Every row comes from one small tree of marks. The marks that hang from a mark follow it in brackets, in the order of their numbers. Every link used is in the known rows. Which tree was each row made from?
Known rows
Q_585{Q_204 Q_307 Q_805}: [-1.00  1.37  2.40  2.56 -0.64 -0.98  1.17 -0.72 -3.68 -2.61  1.79 -4.27
 -6.57 -1.51  2.41  0.74 -0.77  2.37 -0.04  0.51]
Q_805{Q_585}: [-0.35 -4.67  0.85 -1.72  1.78  0.24  4.13 -1.90 -1.85 -2.42  0.63 -2.61
 -2.19  1.36 -3.96  3.67 -0.30  1.09  1.63  2.67]
Q_585{Q_204 Q_805}: [-2.08 -1.92 -0.05  1.40  0.11  0.14  2.74  0.61 -3.99 -3.77  0.45 -4.34
 -6.16 -3.51  2.08  0.40  1.19  2.99 -0.39  1.39]
Q_805{Q_585{Q_307}}: [ 0.64 -1.41  3.37 -0.77  1.02 -1.02  2.90 -3.29 -1.66 -1.31  2.04 -2.55
 -2.32  3.13 -3.57  4.05 -2.19  0.49  2.12  1.72]
Q_585{Q_805}: [-1.63 -3.30  0.91 -0.57  0.37 -1.13  1.88 -0.03 -4.66 -4.13  0.84 -2.28
 -4.10 -0.72  1.44  1.68  0.62  3.17  0.62  1.63]
Q_204{Q_585{Q_307 Q_805{Q_855}}}: [ 1.29  1.32  2.81 -1.03 -0.16 -0.78 -3.40 -0.55 -4.75  1.11  2.69 -5.15
 -0.08  2.20  1.22  1.27 -2.10 -1.55  3.85  2.83]
Q_585{Q_204 Q_307 Q_805{Q_855{Q_748}}}: [ 1.51  2.09  1.73  3.04 -0.62  0.36 -2.54  1.81 -2.34  0.51  3.06 -3.90
 -4.62  1.26  5.96 -0.12 -1.53  0.63  1.45  0.18]
Q_204{Q_585{Q_805{Q_855}}}: [ 0.36 -1.91  0.27 -2.09  0.66  0.16 -1.81  0.82 -4.94 -0.13  1.37 -5.06
  0.33  0.37  0.83  1.09 -0.13 -1.07  3.28  3.68]
Q_307{Q_585{Q_204 Q_805}}: [-1.61 -1.04 -2.42  1.07 -2.23 -1.08  1.71  1.70 -5.12 -2.79  0.01 -2.83
 -6.42 -4.73  4.48  0.70  1.39  0.93 -2.68  0.85]
Q_417{Q_675}: [-1.02 -4.00  0.29 -2.28  0.67 -3.03  2.20 -1.21  1.44 -2.97  1.27  1.83
 -2.26  0.50 -0.80  3.48  1.50 -0.73  0.91  0.72]
Q_855{Q_748 Q_805{Q_585{Q_204 Q_307}}}: [ 1.44  2.72  2.16  1.31 -0.52  0.46  2.01 -1.85  3.11  0.66  0.85 -2.43
 -4.12  1.60  0.94  2.69 -1.78 -2.11  1.61  1.27]
Q_307{Q_585{Q_805}}: [-0.97 -2.57 -1.31 -1.10 -2.19 -2.47  0.97  0.92 -5.95 -3.28  0.49 -0.88
 -4.15 -2.15  4.04  1.96  0.63  1.10 -1.47  1.03]
Q_585{Q_204 Q_307 Q_805{Q_855}}: [ 1.38  2.45  2.82  3.15  0.05  0.93 -0.43  0.13 -4.36 -0.20  2.81 -5.29
 -4.79 -0.26  2.71 -0.08 -2.59  1.27  0.26  1.05]
Q_585{Q_805{Q_855{Q_675}}}: [ 0.81 -2.54  1.45 -1.14  0.31 -0.21 -2.43  1.80 -6.47 -3.32  1.26 -2.68
 -0.15  1.10  2.51 -0.38  2.23  2.60  1.78  3.43]
Q_204{Q_585{Q_307 Q_805{Q_855{Q_675}}}}: [ 1.23  0.92  2.78 -2.07 -0.59 -1.62 -5.91  0.67 -5.86 -0.42  1.99 -4.33
  2.11  2.81  1.94  0.01  1.08 -1.11  4.56  4.01]
Q_585{Q_307 Q_805}: [-0.44 -0.14  3.52  0.38 -0.58 -2.41  0.44 -1.43 -4.40 -3.00  2.29 -2.24
 -4.28  0.86  1.94  2.08 -1.20  2.59  1.17  0.80]
Q_855{Q_675}: [-1.14 -3.67 -0.14 -2.97  0.91 -2.37  0.41 -0.52 -3.03 -4.58 -0.15  1.11
 -0.16 -1.47  0.01  1.26  3.65  1.00  1.44  2.65]
Q_204{Q_585}: [-1.48 -3.09 -1.31 -3.78  1.17 -1.89  0.91 -1.59 -1.36 -1.30  0.03 -1.27
  0.10 -2.15 -1.47  2.83  1.19 -2.39  3.02  3.24]
Q_307{Q_585{Q_204}}: [-1.01 -1.24 -3.63 -0.12 -1.05 -1.37  2.83  0.13 -2.41 -1.73 -0.42 -0.11
 -4.62 -6.11  2.51  1.67  0.97 -1.59 -2.68  0.83]
Q_675{Q_417}: [-0.98 -4.26 -2.30 -1.40  1.51 -0.48  4.16 -1.38  0.21 -4.30 -1.72  0.07
 -2.80 -5.44 -1.03  3.70  1.32  2.67 -1.27  2.02]

Write each row's tree
[ 0.72 -2.16  0.76 -2.89 -0.10 -0.78 -0.14 -0.06  0.81 -2.56 -0.82  0.16
  0.41  3.01  0.71  2.25  2.90 -0.98  3.11  3.41] -> Q_855{Q_675 Q_748 Q_805{Q_585}}
[ 0.70 -0.05 -1.97  1.71 -1.64  0.86 -0.09  2.46 -5.85 -0.43  0.93 -3.95
 -4.47 -3.45  4.72 -0.12 -0.32 -0.25 -2.37  1.43] -> Q_307{Q_585{Q_204 Q_805{Q_855}}}
[ 2.13 -3.80  0.11 -1.18  1.67  1.51  0.26  0.47 -0.57  0.57  1.92 -2.32
 -0.13  4.19 -0.21  2.99 -1.02 -0.65  3.09  2.19] -> Q_805{Q_585 Q_855{Q_748}}
[ 2.34  1.00  2.51  2.06  1.33  2.48  1.87 -1.73 -1.38  1.48  2.45 -5.58
 -2.88  1.84 -2.74  2.01 -3.23 -0.86  1.17  2.00] -> Q_805{Q_585{Q_204 Q_307} Q_855}
[ 0.36 -0.68  0.36  2.06  0.73  1.95  0.82  1.48 -4.45 -1.49  1.46 -5.11
 -4.51 -1.88  2.28 -0.45 -0.51  1.81 -0.26  2.04] -> Q_585{Q_204 Q_805{Q_855}}
[ 0.27 -2.48 -0.71 -3.02 -0.57 -1.03 -6.74  3.45 -4.13 -0.80  0.79 -3.17
  2.45  2.56  4.91 -0.34  3.85 -1.25  5.43  3.81] -> Q_204{Q_585{Q_805{Q_855{Q_675 Q_748}}}}
[ 0.24 -0.81 -0.06 -3.03 -0.34 -2.38 -1.26  0.28  0.80 -3.07 -0.70  3.28
  0.34 -0.62  3.96  1.10  3.57 -1.44  2.10  2.48] -> Q_855{Q_675 Q_748 Q_805}
[ 0.91 -0.25 -3.14  1.53 -2.25  0.28 -2.03  4.05 -3.78  0.34  1.31 -2.56
 -4.46 -1.78  8.21 -0.15  0.49 -0.96 -1.12  0.41] -> Q_307{Q_585{Q_204 Q_805{Q_855{Q_748}}}}
[ 1.88 -3.94  1.04 -2.15  1.74  1.28 -0.12 -0.06 -3.77 -1.56  0.83 -3.02
  1.73  3.25 -3.02  1.64  1.35  0.45  2.69  4.21] -> Q_805{Q_585 Q_855{Q_675}}
[ 0.32 -0.42 -0.30  0.23  0.25  1.51  3.26 -0.53  2.84 -0.64 -0.58 -2.38
 -3.88 -0.14  0.54  2.35  0.31 -1.56  1.11  2.13] -> Q_855{Q_748 Q_805{Q_585{Q_204}}}
[ 2.91 -0.82  3.62 -1.12  1.03  0.14 -1.65 -1.38 -3.66 -0.46  2.10 -3.07
  1.50  5.05 -2.66  1.95 -0.74 -0.14  3.16  3.32] -> Q_805{Q_585{Q_307} Q_855{Q_675}}
[ 1.31 -3.62 -3.02 -1.85  1.02 -0.06 -2.22  2.23  0.48 -2.77 -1.17  0.83
  1.17 -1.97  3.20  1.58  3.73  1.20  1.19  2.72] -> Q_805{Q_855{Q_675{Q_417} Q_748}}
[ 1.78  1.60  4.43 -0.79  0.34 -0.38  3.17 -4.12  0.21 -0.67  1.16 -1.67
 -2.09  2.50 -3.10  3.95 -3.20 -1.30  1.48  2.49] -> Q_855{Q_805{Q_585{Q_307}}}
[-1.13  0.34  2.36 -1.58 -0.86 -2.59 -1.67 -1.32 -4.01 -1.19  1.60 -4.07
 -1.85  0.95  0.94  2.11 -0.52 -0.42  3.59  2.36] -> Q_204{Q_585{Q_307 Q_805}}
[ 0.07 -0.09  2.12  1.49  0.92  0.61  3.44 -2.53 -0.74 -0.88  1.30 -4.58
 -4.58  0.55 -2.93  2.81 -1.54  0.37  0.92  1.47] -> Q_805{Q_585{Q_204 Q_307}}
[ 1.67  1.24  4.34 -1.81 -0.32 -1.30  0.68 -3.06 -0.84 -2.11  0.32 -1.14
  0.03  3.05 -2.29  2.46 -0.05 -0.83  2.23  3.54] -> Q_855{Q_675 Q_805{Q_585{Q_307}}}
[ 1.89  1.39  3.30 -1.01 -0.35 -0.91  1.06 -2.40  2.33  0.09  1.39 -0.35
 -1.96  4.26  0.34  3.94 -2.34 -1.93  2.76  1.48] -> Q_855{Q_748 Q_805{Q_585{Q_307}}}
[ 1.94 -5.01 -2.18 -1.67  1.22  1.81 -1.05  1.74  0.49 -2.22 -1.17 -2.25
  1.34  1.41  0.07  2.57  3.09  1.70  2.21  3.68] -> Q_805{Q_585 Q_855{Q_675{Q_417} Q_748}}
[ 0.73 -2.79 -0.36 -2.31  0.47  0.85  3.15 -1.56  0.98 -4.56 -3.32 -1.49
 -0.22 -2.14 -3.11  3.13  2.82  1.80  0.04  4.86] -> Q_855{Q_675{Q_417} Q_805{Q_585}}
[ 2.09 -4.20  0.08 -2.19  1.17  0.62 -2.29  1.56 -1.70 -0.90  1.13 -1.74
  1.96  4.93  0.37  1.68  1.99 -0.45  3.89  3.18] -> Q_805{Q_585 Q_855{Q_675 Q_748}}
[ 0.16 -1.12  0.36  1.09  0.06  1.16 -1.63  2.57 -5.85 -2.88  0.64 -4.65
 -2.30 -1.46  3.06 -1.79  2.84  2.37  0.55  3.05] -> Q_585{Q_204 Q_805{Q_855{Q_675}}}
[ 2.63  0.81  1.54  1.98  0.87  1.86 -0.15 -0.12  0.51  2.24  2.80 -4.26
 -2.67  3.52  0.71  1.93 -2.44 -1.54  2.46  0.98] -> Q_805{Q_585{Q_204 Q_307} Q_855{Q_748}}
[ 1.41 -2.17  0.01  0.97  2.31  3.37  3.26 -0.52 -1.76  0.35  1.19 -5.57
 -2.55  0.11 -3.10  1.70 -1.35 -0.08  0.61  2.87] -> Q_805{Q_585{Q_204} Q_855}
